Each row was made from one path, in order. Every step used is in the known rows, and no mark comes twice. Write each row's path.
Known rows:
M-V-Q: [.09 -.02 .44 -.09 -.09 .10 .03 -.28 -.26 .11 .04 .08 .01 -.06 -.15 -.07 .00 .09 .14 -.21 .20 .26 -.12 .20 .05 .49 -.13 .10]
Y-L-Q-M: [-.16 .26 -.10 -.36 -.24 .34 .10 -.15 -.05 .05 -.20 -.01 -.24 .01 .52 -.06 .11 .20 .02 -.21 -.19 .05 .29 -.03 -.01 -.03 .18 -.04]
Y-V: [.04 .23 .01 .03 .14 -.15 .01 .07 -.09 -.08 -.07 .06 -.15 .24 -.17 .00 .01 .12 .10 -.01 -.03 .01 -.01 -.08 -.19 -.08 .09 -.14]
L-Y: [.21 .04 -.08 -.16 -.13 -.12 .06 .15 .09 -.18 .13 -.02 -.02 -.15 -.01 -.16 .13 -.03 .05 -.18 -.10 .17 .04 -.09 -.13 .05 -.07 -.26]
L-Y-V-M-H-N: [.29 .41 -.09 -.26 .03 -.44 .49 .40 .14 -.30 .35 -.48 -.19 .28 -.43 -.35 .20 .57 .47 -.32 .38 .19 -.05 -.59 -.54 .08 -.08 -.31]
N-H-Q-L: [.03 -.52 .06 -.23 .40 .15 -.31 -.12 .44 -.18 -.14 -.20 .26 -.22 -.26 -.07 .28 -.29 .28 .27 -.15 .14 -.02 .14 .20 -.06 -.16 -.01]
H-N: [-.12 .24 -.03 .00 .07 .00 .09 .07 .03 .08 .15 -.19 .06 -.06 .08 -.05 -.03 -.09 .08 .02 .30 .07 -.21 -.21 -.10 .15 -.07 .01]
L-Y-Q-V-M-H: [.66 .26 .09 -.30 .00 -.20 .33 -.01 -.07 -.36 .12 -.59 -.19 .19 -.23 -.43 .17 .43 .38 -.32 .25 .21 .26 -.20 -.26 .39 .06 -.41]
H-Q-V-Y-L: [-.37 -.05 .31 -.04 .06 .52 -.46 -.56 -.03 .16 -.74 -.03 -.41 -.16 .28 .08 .13 -.08 -.17 .10 -.21 .13 .24 .34 .19 .07 -.34 -.02]
M-V: [.16 -.14 .15 -.15 -.16 -.04 .05 -.16 -.23 -.05 .08 .02 .10 -.05 -.18 -.03 .01 .12 .10 -.16 .14 .21 -.04 .09 -.02 .17 -.08 .16]
N-H-Q-M-V-Y: [.02 -.21 .22 -.12 -.03 .29 -.24 -.50 .14 .09 -.23 .07 -.01 -.14 -.13 -.25 .04 .15 .19 .04 .11 .23 .03 .38 .07 -.01 -.22 .39]
F-Q-V-M-H: [.06 .21 .21 -.19 -.08 -.35 .37 -.13 -.09 -.31 -.10 -.76 -.09 .18 -.37 -.23 .15 .56 .41 -.13 .41 -.02 .19 -.18 .01 .28 -.18 .00]
N-H: [.06 .09 -.15 -.05 .18 -.10 -.08 -.08 .30 -.01 .14 -.02 .17 -.14 -.09 -.14 .08 -.10 .26 .13 .04 .01 -.04 -.02 .04 -.02 .03 .06]
F-Q-L-Y: [.07 .06 .17 -.37 -.11 -.25 .10 .01 .17 -.40 -.01 -.47 .19 -.26 -.17 .00 .27 -.16 .24 -.21 -.09 .33 .02 -.18 .07 .33 -.35 -.40]
Y-L-Q-F: [-.17 .17 -.25 -.49 -.11 .40 -.20 -.05 .05 .12 -.19 .31 -.09 -.05 .11 -.04 .02 -.05 .22 -.12 -.36 .13 .22 -.15 .12 .14 .37 -.08]
N-H-Q: [.03 -.42 -.13 -.10 .24 .16 -.26 -.02 .38 -.10 -.07 .05 .16 -.11 -.14 -.16 .10 -.04 .25 .29 -.05 -.05 .00 .08 .05 -.18 -.01 .14]
N-H-Q-Y-V-M: [.31 -.21 -.06 -.18 .51 -.33 -.21 -.10 .20 -.47 -.15 -.21 .08 .02 -.76 -.26 .23 .11 .46 .08 .04 .15 -.07 -.01 .08 -.14 .01 -.21]
Q-L-Y-V-M: [.46 .15 .11 -.30 .18 -.54 .13 .06 .09 -.49 .08 -.30 -.04 -.02 -.51 -.20 .34 .15 .31 -.32 -.12 .37 .01 -.20 -.14 .08 -.06 -.46]
H-Q: [-.04 -.51 .05 -.04 .06 .25 -.19 .06 .08 -.06 -.22 .07 -.03 .02 -.07 -.03 .03 .07 .00 .12 -.08 -.07 .04 .13 .01 -.15 -.02 .08]
Q-L: [.01 -.11 .18 -.12 .16 .01 -.06 -.09 .07 -.07 -.09 -.24 .13 -.08 -.11 .08 .17 -.23 .01 .01 -.13 .18 -.01 .03 .14 .11 -.16 -.17]
Y-L: [-.23 .14 .02 -.11 -.11 .23 -.04 -.12 .07 .13 -.10 .02 -.12 -.12 .32 .20 .09 .03 -.09 -.01 -.10 .06 .16 -.05 .04 .03 -.09 -.03]
Y-L-Q-V-M: [.11 .25 -.03 -.41 .00 -.07 .03 -.36 -.21 -.22 -.27 -.21 -.23 -.11 .15 -.23 .23 .26 .22 -.25 -.10 .16 .25 -.05 .10 .18 .19 -.16]
Q-L-Y-V: [.24 .14 .12 -.27 .16 -.29 .02 .12 .06 -.34 -.02 -.22 -.04 .00 -.30 -.06 .31 -.11 .19 -.19 -.26 .34 .00 -.14 -.16 .07 -.15 -.54]
F-Q-L: [-.13 .03 .24 -.21 .01 -.12 .03 -.14 .09 -.18 -.16 -.44 .18 -.12 -.16 .17 .16 -.13 .20 -.04 .04 .17 -.01 -.07 .18 .28 -.27 -.15]
F-Q-V-M: [.11 .33 .21 -.11 -.03 -.46 .18 -.33 -.16 -.35 -.16 -.45 .01 -.07 -.27 -.22 .08 .29 .32 -.08 .36 .02 .08 -.05 .16 .31 -.09 .03]
F-Q-M-V: [.00 .16 .30 -.22 -.42 -.11 .27 -.29 -.23 -.14 .01 -.22 .10 -.01 -.05 -.09 -.04 .39 .23 -.21 .37 .16 .07 .04 .04 .27 -.16 .28]
F-Q-V-Y-L: [-.49 .61 .37 -.09 -.13 .14 -.17 -.65 -.07 .12 -.57 -.28 -.31 -.21 .29 .17 .07 -.04 -.02 -.04 .01 .21 .21 .14 .21 .40 -.44 -.10]
M-V-Y: [.03 .01 .26 -.06 -.13 .05 -.09 -.38 -.20 .12 -.15 .10 -.08 -.09 -.15 .02 -.04 .06 -.04 -.20 .06 .35 -.07 .26 -.02 .25 -.26 .15]
V-Y: [-.14 .18 .13 .13 .01 .09 -.16 -.23 .04 .16 -.22 .08 -.19 -.02 .04 .08 -.06 -.08 -.14 -.06 -.07 .15 -.01 .16 .01 .07 -.18 -.02]
N-H-Q-L-Y: [.23 -.48 -.03 -.37 .26 .05 -.26 .05 .53 -.35 -.02 -.23 .24 -.36 -.28 -.22 .40 -.29 .32 .09 -.28 .28 .00 .02 .08 -.01 -.21 -.26]

Write each row's path:
[.23 .25 -.01 -.16 .09 .28 -.16 -.05 .06 .12 .03 .24 .05 .14 -.16 -.11 -.21 -.12 .26 .04 -.01 .09 .08 -.08 .03 .32 .37 -.07] | Y-Q-F
[.18 -.49 .25 -.23 .32 -.02 .10 .19 .17 -.35 -.25 -.45 -.14 .40 -.68 -.04 .32 .48 .34 -.01 -.02 .08 .14 -.10 -.18 -.19 -.13 -.17] | Y-V-M-H-Q-L
[.23 .12 .03 -.07 .11 -.29 .33 .21 .01 -.21 .08 -.29 -.23 .47 -.49 -.13 .14 .68 .30 -.18 .17 -.04 .13 -.28 -.33 -.11 .08 -.07] | Y-V-M-H
[.25 .09 .10 -.18 .23 -.37 .25 .12 -.12 -.31 -.05 -.54 -.12 .39 -.72 -.10 .24 .44 .32 -.20 .12 .17 .05 -.22 -.13 .00 -.06 -.38] | Q-Y-V-M-H
[-.09 .06 .54 -.31 -.07 .29 -.13 -.53 -.32 .12 -.16 -.15 -.03 -.25 -.09 .15 .20 -.11 .07 -.26 .04 .51 .00 .17 .30 .63 -.33 -.21] | M-V-Q-Y-L
[.19 -.35 .16 -.30 .23 -.01 -.17 .20 .17 -.39 -.25 -.15 -.08 .01 -.38 -.07 .36 -.06 .17 -.06 -.35 .27 .06 -.02 -.16 -.09 -.18 -.44] | H-Q-L-Y-V
[.06 .14 -.02 -.12 .01 -.15 .43 .19 .11 -.02 .28 -.54 -.02 .17 -.23 -.18 .09 .45 .29 -.14 .51 .01 -.09 -.42 -.27 .12 -.08 .05] | V-M-H-N
[.16 -.57 .14 -.31 .08 .15 -.20 .13 .24 -.32 -.16 -.20 .08 -.23 -.19 -.07 .34 -.17 .07 -.08 -.31 .28 .03 .04 .03 -.02 -.26 -.34] | H-Q-L-Y
[.32 .31 .18 -.38 .05 -.68 .27 .03 .12 -.62 .02 -.46 .02 -.04 -.58 -.13 .33 .26 .48 -.36 .02 .37 .03 -.30 -.10 .24 -.19 -.45] | F-Q-L-Y-V-M
[-.13 .22 .39 .00 -.16 .35 .27 -.03 .01 .24 .00 -.28 -.25 .32 .09 -.12 .05 .39 .09 -.12 .22 -.09 .13 .01 -.04 .22 -.09 .02] | V-Q-M-H
[-.02 -.23 -.03 -.07 .09 .22 -.16 -.11 .34 -.05 -.08 -.02 .06 -.05 -.01 -.26 .06 .12 .21 .22 .04 -.13 .07 .15 .08 -.25 .01 .26] | N-H-Q-M
[-.09 -.61 .04 -.13 .01 .40 .01 .27 .16 -.03 -.20 -.22 -.12 .27 -.18 -.01 .11 .34 .08 .10 -.02 -.13 .16 -.01 -.13 -.20 -.11 .06] | M-H-Q
[.14 -.30 .03 -.24 .17 .11 -.01 .28 .17 -.16 -.13 .03 -.17 .49 -.82 -.24 .05 .61 .50 .04 .01 -.10 .16 -.23 -.18 -.17 .23 .05] | Y-V-M-H-Q-F
[.08 .14 .15 -.30 -.27 .16 .04 -.42 -.31 .06 -.24 .07 -.18 .06 .10 -.20 -.03 .25 .05 -.40 -.04 .37 .08 .27 -.06 .18 .02 .12] | L-Q-M-V-Y
[.10 -.50 -.01 -.25 .02 .25 -.04 .20 .27 -.08 -.06 -.02 .00 .24 -.63 -.23 .05 .49 .38 .06 .05 -.09 .16 -.17 -.01 -.09 .18 .19] | V-M-H-Q-F
[-.17 .31 .09 -.07 -.15 .18 .39 .17 .07 .17 .18 -.53 -.11 .27 .15 -.16 -.01 .33 .14 -.05 .47 -.07 .02 -.31 -.26 .04 -.11 .08] | Q-M-H-N
[-.31 .06 .17 -.10 .23 .45 -.54 -.61 .26 .14 -.59 -.03 -.24 -.31 .19 -.06 .20 -.17 .08 .26 -.16 .15 .18 .31 .22 .08 -.30 .05] | N-H-Q-V-Y-L
[-.13 .30 .21 -.09 -.06 -.18 .03 -.28 -.19 -.18 -.26 -.38 -.02 -.03 -.05 -.10 .02 .03 .20 .03 .20 .00 .08 .03 .15 .31 -.16 -.05] | F-Q-V
[.25 -.28 .00 -.34 .40 -.10 -.24 .10 .44 -.43 -.12 -.18 .09 -.12 -.43 -.22 .39 -.15 .43 .09 -.31 .28 -.01 -.05 -.09 -.08 -.14 -.39] | N-H-Q-L-Y-V
[.19 -.10 -.01 -.10 -.02 -.13 .32 .13 .10 -.13 .14 -.34 -.08 .23 -.33 -.15 .11 .53 .21 -.16 .21 -.04 .11 -.21 -.14 -.03 -.03 .04] | V-M-H
[.49 .22 .19 -.15 .12 -.07 .25 -.16 -.12 -.17 -.02 -.54 -.17 .32 -.21 -.30 .05 .43 .33 -.13 .35 .07 .22 -.08 -.14 .32 .10 -.17] | Y-Q-V-M-H
[.14 .35 .16 .08 .12 .24 -.12 -.31 -.01 .20 -.19 .07 -.18 .11 .13 .04 -.15 -.10 -.06 -.06 .00 .23 .05 .15 -.09 .29 -.03 -.17] | V-Y-Q
[-.08 -.73 .22 -.23 .15 .40 -.07 .17 .20 -.10 -.27 -.45 .00 .18 -.28 .07 .30 .11 .12 .09 -.14 .05 .13 .01 -.01 -.10 -.28 -.12] | M-H-Q-L
[.14 .56 .33 -.05 -.09 -.06 .13 .00 -.06 -.05 .01 .06 -.32 .18 .00 -.27 .08 .21 .17 -.27 .01 .12 .06 -.03 -.17 .20 -.03 -.33] | L-Y-V-Q-M
[-.07 .45 .28 -.02 .21 .17 -.21 -.03 -.05 .18 -.08 .38 -.16 .24 -.41 -.12 -.11 -.03 .34 -.01 -.04 .07 -.04 -.04 .05 .34 .23 -.11] | Y-V-Q-F
[.37 .14 -.12 -.38 .28 -.45 .09 -.01 -.25 -.49 -.15 -.23 -.09 .22 -.55 -.25 .19 .22 .34 -.35 -.13 .31 -.01 -.11 -.02 .04 .26 -.49] | L-Q-Y-V-M
[.13 .01 .23 -.15 -.28 .03 .19 -.24 -.23 .01 .08 -.04 .03 -.01 -.02 -.13 -.05 .29 .08 -.19 .20 .16 .05 .12 .01 .08 -.03 .26] | Q-M-V
[.09 -.23 -.04 -.17 .51 -.03 -.35 -.02 .18 -.31 -.29 -.13 .05 .06 -.55 -.11 .21 -.13 .36 .21 -.10 .15 -.06 .05 .06 -.15 -.04 -.27] | N-H-Q-Y-V
[-.11 .25 -.04 -.39 -.01 .20 -.12 -.29 -.21 -.06 -.39 -.15 -.27 -.06 .37 -.10 .20 -.01 .09 -.12 -.23 .13 .23 .07 .09 .19 .12 -.22] | Y-L-Q-V
[-.03 .35 .33 .11 .19 .00 -.01 -.05 -.12 .07 -.10 .14 -.24 .24 -.16 -.02 .03 .09 .16 -.08 .04 .05 -.05 .05 -.07 .26 .02 -.16] | Y-V-Q
[.07 .01 -.25 -.37 .01 .19 -.15 .10 .01 -.03 -.09 .29 .04 .11 -.20 -.20 -.06 -.07 .30 -.11 -.27 .09 .04 -.09 .05 .13 .45 -.06] | L-Q-F
[.14 -.59 .04 -.13 .03 .12 .14 .21 .17 -.18 -.08 -.28 -.08 .26 -.40 -.15 .15 .60 .20 -.02 .12 -.12 .15 -.09 -.16 -.20 -.05 .13] | V-M-H-Q
[.09 .48 .11 -.10 -.07 .32 .41 .09 .02 .21 .20 -.53 -.12 .41 .23 -.18 -.10 .33 .22 -.06 .54 .02 .07 -.29 -.36 .25 .05 -.07] | Y-Q-M-H-N
[.25 .23 .01 -.01 .15 -.45 .14 .02 -.06 -.23 .04 -.01 -.15 .21 -.39 -.15 .04 .40 .21 -.14 .12 .04 .01 -.13 -.17 -.10 .14 -.06] | Y-V-M
[-.13 .35 .43 -.12 -.41 -.01 .13 -.53 -.23 .05 -.22 -.13 -.06 -.05 -.02 -.01 -.10 .31 .09 -.25 .29 .28 .07 .19 .05 .32 -.33 .26] | F-Q-M-V-Y
[.08 .36 -.01 -.09 .17 -.32 .44 .27 .03 -.11 .21 -.47 -.18 .42 -.42 -.20 .10 .58 .38 -.15 .47 .02 -.07 -.47 -.43 .04 -.01 -.07] | Y-V-M-H-N
[.03 -.29 .14 -.14 .34 .06 -.27 .05 -.11 -.28 -.42 -.11 -.10 .18 -.46 -.02 .13 -.03 .11 .07 -.15 .14 -.02 .09 .02 -.15 -.07 -.32] | H-Q-Y-V
[.32 -.01 -.06 -.37 .04 -.15 .26 -.03 -.18 -.30 -.14 -.49 -.21 .29 -.25 -.40 .21 .51 .39 -.26 .08 .04 .19 -.11 -.11 .14 .17 -.14] | L-Q-V-M-H
[.22 -.31 .19 -.07 .16 -.07 -.13 -.21 -.10 -.28 -.30 -.21 -.10 -.04 -.29 -.31 .11 .25 .16 .05 .10 -.03 .09 .16 .15 .00 .00 .09] | H-Q-V-M
